In the rows, 128 means zero.
Known rows, with every step that occurs
tadip-vebos-visusa-bomup-ludi-bagun-gama: [95,96,145,143,124,166,137,116,159,135,136,111,135,173,142,119,85,127,154,104,141,70,56,126,109,136,104,95,137,84,164,129,116,141,115,115,123,169,161,36,104,167]
boso-vebos-tadip: [129,98,162,129,136,142,157,96,212,131,119,128,144,100,139,105,91,134,129,115,137,112,87,131,135,131,107,104,139,77,153,105,88,147,118,102,104,178,134,122,127,179]
suvu-kisif-bomup: [150,95,149,125,145,134,159,119,179,105,113,124,145,94,170,125,111,142,178,129,144,71,96,154,156,117,145,106,143,81,115,124,118,157,117,78,129,157,138,99,160,174]
boso-vebos-visusa-bomup: [107,91,143,147,134,139,153,87,171,164,128,115,166,125,131,125,71,128,134,113,136,86,60,132,118,134,91,107,125,102,164,121,100,150,117,111,123,175,142,147,115,175]
ludi-bomup-boso-vebos-tadip: [109,94,148,149,117,139,158,112,141,120,110,146,137,97,168,114,112,128,136,128,131,135,161,150,145,116,93,115,128,83,144,115,98,116,143,108,112,162,120,161,128,174]
munu-nobid-bomup-boso: [103,102,132,149,155,153,151,88,158,127,128,143,118,128,179,139,100,133,127,113,132,87,158,167,138,123,109,100,120,79,120,144,94,149,152,106,113,160,111,173,153,171]
dutal-bomup: [120,110,153,119,156,135,153,97,156,133,124,141,120,104,196,116,95,130,146,114,137,76,77,140,125,129,153,99,155,86,168,130,93,160,142,96,115,169,140,97,149,167]
nobid-bomup-kisif: [104,107,139,121,160,155,150,115,168,143,117,131,160,94,156,126,83,145,125,127,132,148,101,152,123,132,102,92,131,101,148,122,102,157,141,90,105,164,162,130,138,178]
nobid-bomup-ludi-bagun: [123,109,153,117,158,160,155,130,108,125,117,130,148,106,153,127,108,144,134,129,136,138,115,136,118,120,103,85,106,90,146,139,91,146,140,100,109,153,116,117,126,174]
gama-bagun-ludi-bomup-nobid-munu: [159,139,134,123,136,147,160,118,159,182,118,149,122,106,136,95,131,132,133,118,135,169,150,163,129,115,156,102,99,81,161,119,101,132,153,91,76,160,167,80,153,174]
kisif-bomup-boso: [103,96,148,153,149,147,148,107,117,116,113,155,120,105,190,134,118,122,168,118,140,86,129,156,154,111,122,116,144,86,123,132,109,140,136,91,117,148,117,152,177,170]
bomup-ludi: [134,111,153,122,169,151,153,105,154,114,124,123,140,112,174,114,123,147,152,114,143,128,75,141,126,129,122,91,129,86,153,119,113,151,141,87,103,163,137,83,116,178]
suvu-kisif-bomup-ludi-bagun: [167,101,159,114,149,140,161,138,140,88,109,114,147,93,169,120,121,143,189,131,145,83,92,144,151,110,139,100,127,76,114,123,108,149,119,81,126,145,136,89,136,173]
visusa-vebos-boso: [135,101,149,148,151,154,147,99,223,134,125,118,131,139,147,108,74,136,122,114,140,121,100,137,104,150,115,101,148,89,154,115,114,133,153,90,116,173,137,98,146,169]
zavi-bomup: [106,103,137,129,150,165,169,101,177,130,114,129,145,120,154,105,104,127,154,103,129,126,129,178,138,128,127,86,151,94,140,136,115,143,124,84,104,178,136,116,122,180]
bomup-nobid-munu: [107,112,122,133,167,140,152,108,212,180,120,136,106,110,135,95,82,133,125,113,144,122,125,160,131,134,144,94,130,81,146,105,116,150,135,85,86,185,158,93,171,174]
turo-gama-bagun-ludi-bomup-nobid-munu: [151,148,142,109,160,143,163,113,156,165,116,141,127,110,129,103,116,122,140,120,139,201,127,178,129,128,115,107,111,79,134,114,84,142,147,95,78,142,181,90,145,170]
ludi-bomup-nobid: [120,110,126,143,138,134,164,124,149,146,114,133,133,93,151,93,129,133,154,129,144,132,148,171,140,123,112,100,119,91,151,117,113,123,155,92,98,176,141,80,139,176]
visusa-vebos: [128,112,148,142,147,156,150,110,209,133,130,118,135,119,149,114,90,115,151,122,138,98,94,135,119,141,133,100,144,88,162,127,115,135,139,95,102,173,137,74,152,175]
suvu-kisif-bomup-boso-vebos-tadip: [135,81,160,126,136,134,156,121,176,91,107,128,131,91,167,123,100,139,169,127,138,82,120,150,160,111,134,120,146,73,103,111,100,146,108,89,127,152,124,132,156,173]
munu-nobid-bomup-boso-vebos-tadip: [102,94,144,144,143,151,149,91,172,122,127,141,115,120,161,131,91,133,116,113,131,93,156,159,140,123,93,105,121,76,120,132,82,148,144,112,112,163,110,176,139,173]
tadip-vebos-visusa: [81,91,140,152,149,155,150,93,225,138,146,112,132,147,142,119,79,129,139,106,143,42,59,139,121,140,122,100,162,91,152,124,134,140,117,102,128,183,160,68,148,174]
vebos-visusa-bomup: [83,97,142,143,148,148,145,91,168,141,129,119,147,159,155,110,83,138,133,111,136,70,84,149,116,132,108,93,140,103,154,136,117,150,115,109,128,176,143,109,143,173]
gama-turo: [141,117,145,128,164,142,157,89,208,141,128,150,168,129,152,135,101,143,117,101,135,100,82,129,141,127,161,93,150,95,151,130,123,156,128,94,95,175,137,115,143,182]
bomup-ludi-bagun-gama-turo: [166,128,162,108,155,156,153,119,131,115,108,134,161,144,158,119,124,146,146,106,139,133,95,112,128,116,139,82,109,72,153,124,108,147,133,100,87,151,140,59,95,172]
vebos-visusa: [98,103,148,136,166,142,158,82,197,131,127,115,145,148,149,105,91,144,125,111,140,58,103,145,124,125,130,90,141,96,138,125,130,144,116,99,119,173,147,102,151,174]
dutal-bomup-nobid: [116,109,143,116,165,129,157,108,164,150,120,132,105,96,177,97,97,130,158,115,143,86,88,154,124,126,160,102,147,86,162,119,88,156,145,90,102,174,143,59,152,168]
zavi-bomup-kisif: [107,107,137,121,155,169,166,108,191,131,108,118,162,107,158,100,93,131,159,106,126,150,112,180,133,130,117,88,154,97,143,119,110,146,127,78,94,176,176,113,108,182]
bagun-gama: [139,116,149,126,139,148,147,91,176,138,107,145,141,152,161,115,109,140,140,108,142,118,113,132,136,127,141,85,124,71,152,121,126,157,129,93,93,163,149,54,121,167]
dutal-bomup-kisif-suvu: [131,108,156,109,162,149,150,105,159,115,116,126,132,104,189,106,77,132,136,114,135,81,36,141,121,128,149,96,152,91,176,118,87,171,157,93,113,165,184,84,149,170]
boso-vebos: [141,103,145,140,143,138,164,88,191,160,121,128,167,93,143,132,89,126,144,116,139,110,63,131,132,132,114,106,126,85,161,115,96,150,130,96,107,173,136,143,121,177]
turo-gama-bagun-ludi-bomup: [160,148,155,109,155,147,168,106,145,138,115,141,151,114,149,113,132,124,156,121,137,189,104,172,130,126,114,106,117,80,136,127,80,143,144,97,89,135,169,89,133,171]
bagun-ludi-bomup: [161,120,135,132,136,145,161,112,145,145,119,141,142,119,172,118,136,136,139,128,132,152,123,147,141,122,138,108,128,92,168,142,128,141,133,92,91,150,145,61,129,171]
dutal-bomup-ludi-bagun-gama-turo: [158,123,167,95,150,142,148,117,107,115,115,140,135,126,183,121,112,137,144,106,136,100,85,109,121,118,159,90,132,80,170,128,93,157,145,103,98,152,142,58,100,163]
tadip-vebos-visusa-bomup-ludi-bagun: [85,92,143,148,136,166,143,117,172,131,142,107,137,156,146,116,83,125,154,107,140,58,44,133,107,139,101,98,145,90,163,132,111,137,117,114,131,176,156,66,120,171]
bomup-kisif: [127,117,144,124,166,152,155,102,211,131,114,121,164,101,173,110,92,141,150,116,135,129,66,151,129,132,127,94,146,86,152,105,108,153,135,84,97,169,187,101,130,179]
zavi-bomup-nobid: [99,102,127,126,161,160,173,113,184,147,110,121,129,112,137,86,105,126,167,103,136,142,142,193,135,126,133,90,142,93,134,126,109,139,125,78,88,184,137,81,126,181]
tadip-vebos-visusa-bomup: [70,85,135,157,134,161,141,101,203,146,148,115,131,157,148,122,73,125,145,105,139,50,45,143,116,146,103,103,159,96,162,131,122,145,115,110,135,184,158,76,139,172]
turo-gama-bagun-ludi-bomup-kisif: [163,152,155,103,160,148,165,110,156,136,112,134,161,106,150,110,124,126,158,121,134,205,94,174,127,128,110,107,119,82,136,116,78,145,146,93,84,133,194,88,122,172]

Rows
[161,149,159,103,174,152,166,95,171,140,116,139,148,122,148,114,119,127,155,113,138,178,81,167,125,128,130,102,123,75,134,126,78,154,133,94,87,134,169,84,141,171] => turo-gama-bagun-ludi
[136,108,147,124,169,164,154,103,194,114,110,117,158,116,159,104,79,140,131,114,139,111,34,149,129,129,132,88,134,87,161,111,102,166,151,86,105,170,195,92,151,181] => bomup-kisif-suvu
[111,110,119,144,134,133,154,125,162,168,118,140,117,94,144,94,109,130,129,128,142,138,165,166,140,128,113,99,120,90,150,111,124,126,156,92,95,180,156,108,152,174] => ludi-bomup-nobid-munu
[152,122,148,121,143,145,146,89,186,141,112,155,161,161,150,132,106,145,117,98,138,122,109,117,142,125,156,87,132,82,154,124,134,160,127,96,82,164,148,64,116,172] => bagun-gama-turo
[107,111,137,115,160,130,148,109,173,168,123,140,87,97,167,100,77,126,132,112,139,91,110,151,123,132,160,100,146,86,163,112,98,158,145,92,99,178,158,88,165,165] => dutal-bomup-nobid-munu
[118,112,132,134,156,155,149,98,183,132,129,127,143,112,165,127,95,139,125,115,135,95,120,165,133,133,97,91,123,86,133,130,97,158,156,99,106,166,156,147,132,176] => munu-nobid-bomup-kisif
[125,114,136,135,134,142,157,120,159,129,113,129,168,88,172,106,116,137,146,131,135,143,117,157,138,128,98,99,132,95,157,111,115,130,154,91,104,167,178,114,119,177] => ludi-bomup-kisif
[170,131,157,119,142,154,159,108,159,136,102,149,170,158,147,125,107,136,134,106,135,100,112,112,136,113,164,80,116,65,150,134,105,144,123,106,88,156,142,76,123,167] => ludi-bagun-gama-turo
[113,89,144,142,140,149,152,93,171,152,121,105,175,126,125,117,55,128,125,113,137,90,28,134,117,133,90,106,121,105,171,114,94,159,131,108,121,174,174,140,116,176] => boso-vebos-visusa-bomup-kisif-suvu
[155,95,154,116,153,136,154,128,154,90,115,116,141,91,172,122,121,147,179,129,146,88,88,151,153,116,133,104,137,84,115,119,117,156,120,75,125,152,140,83,137,176] => suvu-kisif-bomup-ludi
[171,138,147,124,134,152,164,111,148,155,117,149,146,111,155,106,147,135,145,119,134,157,129,158,130,112,150,101,103,83,164,131,96,133,150,93,87,153,153,81,140,175] => gama-bagun-ludi-bomup
[121,97,152,137,138,145,156,104,139,154,123,107,170,126,129,122,79,128,145,114,137,95,56,124,113,127,88,103,110,95,163,122,88,143,118,114,119,166,139,137,94,173] => boso-vebos-visusa-bomup-ludi-bagun
[110,98,134,151,146,148,154,88,158,141,128,139,129,116,163,145,90,128,126,114,132,91,144,159,136,123,98,106,114,81,126,138,84,148,153,109,112,159,110,191,138,173] => munu-nobid-bomup-boso-vebos
[104,106,129,145,150,137,144,123,151,158,118,144,105,90,144,107,102,121,150,118,149,95,135,161,151,126,120,107,135,88,135,114,119,148,141,81,98,171,151,110,181,173] => kisif-bomup-nobid-munu
[83,85,142,144,150,146,155,97,141,151,118,136,142,112,143,146,71,134,115,124,130,118,139,142,124,120,101,109,121,102,132,131,98,141,129,108,120,157,111,188,146,171] => nobid-bomup-boso-vebos-visusa
[157,126,157,122,141,158,160,112,152,135,98,140,157,151,158,112,113,132,155,114,138,99,119,124,130,114,152,80,110,57,151,131,96,141,123,104,97,154,138,69,129,164] => ludi-bagun-gama
[142,116,151,108,146,171,164,121,130,116,104,129,161,142,143,109,121,134,154,96,128,153,135,147,134,117,133,78,127,87,144,135,112,140,126,92,83,161,139,80,77,177] => zavi-bomup-ludi-bagun-gama-turo
[98,94,134,153,149,144,153,83,161,139,131,129,130,130,153,141,83,130,116,112,133,71,152,157,133,122,94,106,114,88,119,137,96,145,145,113,118,159,118,189,139,171] => munu-nobid-bomup-boso-vebos-visusa
[124,106,134,135,159,162,149,98,173,119,127,125,139,121,159,123,88,138,113,114,137,85,102,164,134,131,103,88,118,86,138,134,94,166,166,99,110,165,160,136,147,177] => munu-nobid-bomup-kisif-suvu
[152,143,155,114,158,149,167,104,136,134,111,147,142,119,158,118,129,122,158,119,132,192,122,176,131,120,115,113,117,77,127,127,76,137,146,100,90,128,158,112,138,167] => turo-gama-bagun-ludi-bomup-boso
[176,136,148,117,139,163,162,116,144,141,112,138,152,112,149,98,132,136,136,120,134,158,94,158,127,111,149,98,100,86,170,124,91,141,163,92,87,151,183,76,140,177] => gama-bagun-ludi-bomup-kisif-suvu
[140,114,154,110,150,159,149,128,107,129,114,142,159,129,144,136,108,148,118,119,135,151,124,118,123,118,113,82,104,91,147,138,104,151,138,102,95,150,123,96,105,172] => nobid-bomup-ludi-bagun-gama-turo
[146,114,160,127,140,152,145,132,79,100,107,138,140,115,167,119,137,128,175,120,148,103,111,128,145,112,110,97,115,77,141,129,107,144,140,92,104,140,136,73,123,168] => kisif-bomup-ludi-bagun-gama
[149,122,121,132,139,141,157,123,155,172,119,139,117,115,150,105,119,133,129,127,134,166,149,155,141,125,145,111,122,91,164,127,133,139,136,89,77,160,160,54,144,169] => bagun-ludi-bomup-nobid-munu
[113,87,137,153,147,158,149,91,240,141,136,128,125,146,156,120,75,145,127,100,144,96,51,143,113,154,111,101,164,80,154,113,117,144,142,90,132,184,153,92,141,169] => tadip-vebos-boso
[127,111,160,107,162,138,148,107,126,113,126,130,116,99,201,113,111,137,153,115,139,99,67,134,118,128,138,98,145,89,170,124,96,160,149,92,111,162,140,75,119,168] => dutal-bomup-ludi
[142,94,141,123,156,130,163,129,185,117,110,119,132,87,156,109,114,141,185,128,149,80,106,166,156,116,147,108,137,81,109,115,114,152,118,74,118,161,140,74,164,175] => suvu-kisif-bomup-nobid
[103,93,138,158,125,132,161,102,129,139,115,135,150,108,160,124,103,126,137,128,133,112,154,149,139,115,93,115,120,96,142,119,111,113,146,110,118,160,127,172,126,171] => ludi-bomup-boso-vebos-visusa
[101,93,156,129,151,130,156,86,142,139,120,135,120,110,186,129,74,122,142,111,130,69,99,134,122,118,143,119,148,91,155,121,88,146,136,107,121,158,128,153,139,163] => dutal-bomup-boso-vebos-visusa
[59,81,135,162,136,162,139,99,193,141,144,120,123,162,158,128,70,123,148,105,136,57,63,147,116,138,108,110,160,93,153,132,117,137,115,113,134,178,147,98,145,170] => tadip-vebos-visusa-bomup-boso
[169,145,156,104,162,157,165,111,144,122,109,131,157,116,143,106,116,125,145,120,137,193,74,173,127,126,113,103,112,83,143,120,75,152,156,95,88,133,199,81,134,173] => turo-gama-bagun-ludi-bomup-kisif-suvu
[135,106,139,138,136,153,156,121,146,111,110,125,162,100,164,100,108,136,132,129,138,124,93,157,138,124,103,94,125,95,163,117,113,140,168,93,110,169,183,106,136,179] => ludi-bomup-kisif-suvu
[98,90,147,150,155,140,161,80,175,144,116,129,144,127,157,132,76,128,139,111,133,92,113,139,128,116,125,116,131,87,132,116,101,133,122,106,115,159,122,175,140,171] => bomup-boso-vebos-visusa
[162,124,134,126,139,148,158,118,155,141,114,132,155,111,175,113,124,139,143,129,129,171,108,150,138,124,133,109,131,96,169,126,127,142,136,88,84,147,180,60,119,172] => bagun-ludi-bomup-kisif
[126,110,150,116,155,173,171,124,132,110,108,117,151,118,154,100,118,129,168,106,130,146,124,167,128,119,121,79,129,86,141,137,99,134,128,88,98,164,131,98,95,178] => zavi-bomup-ludi-bagun
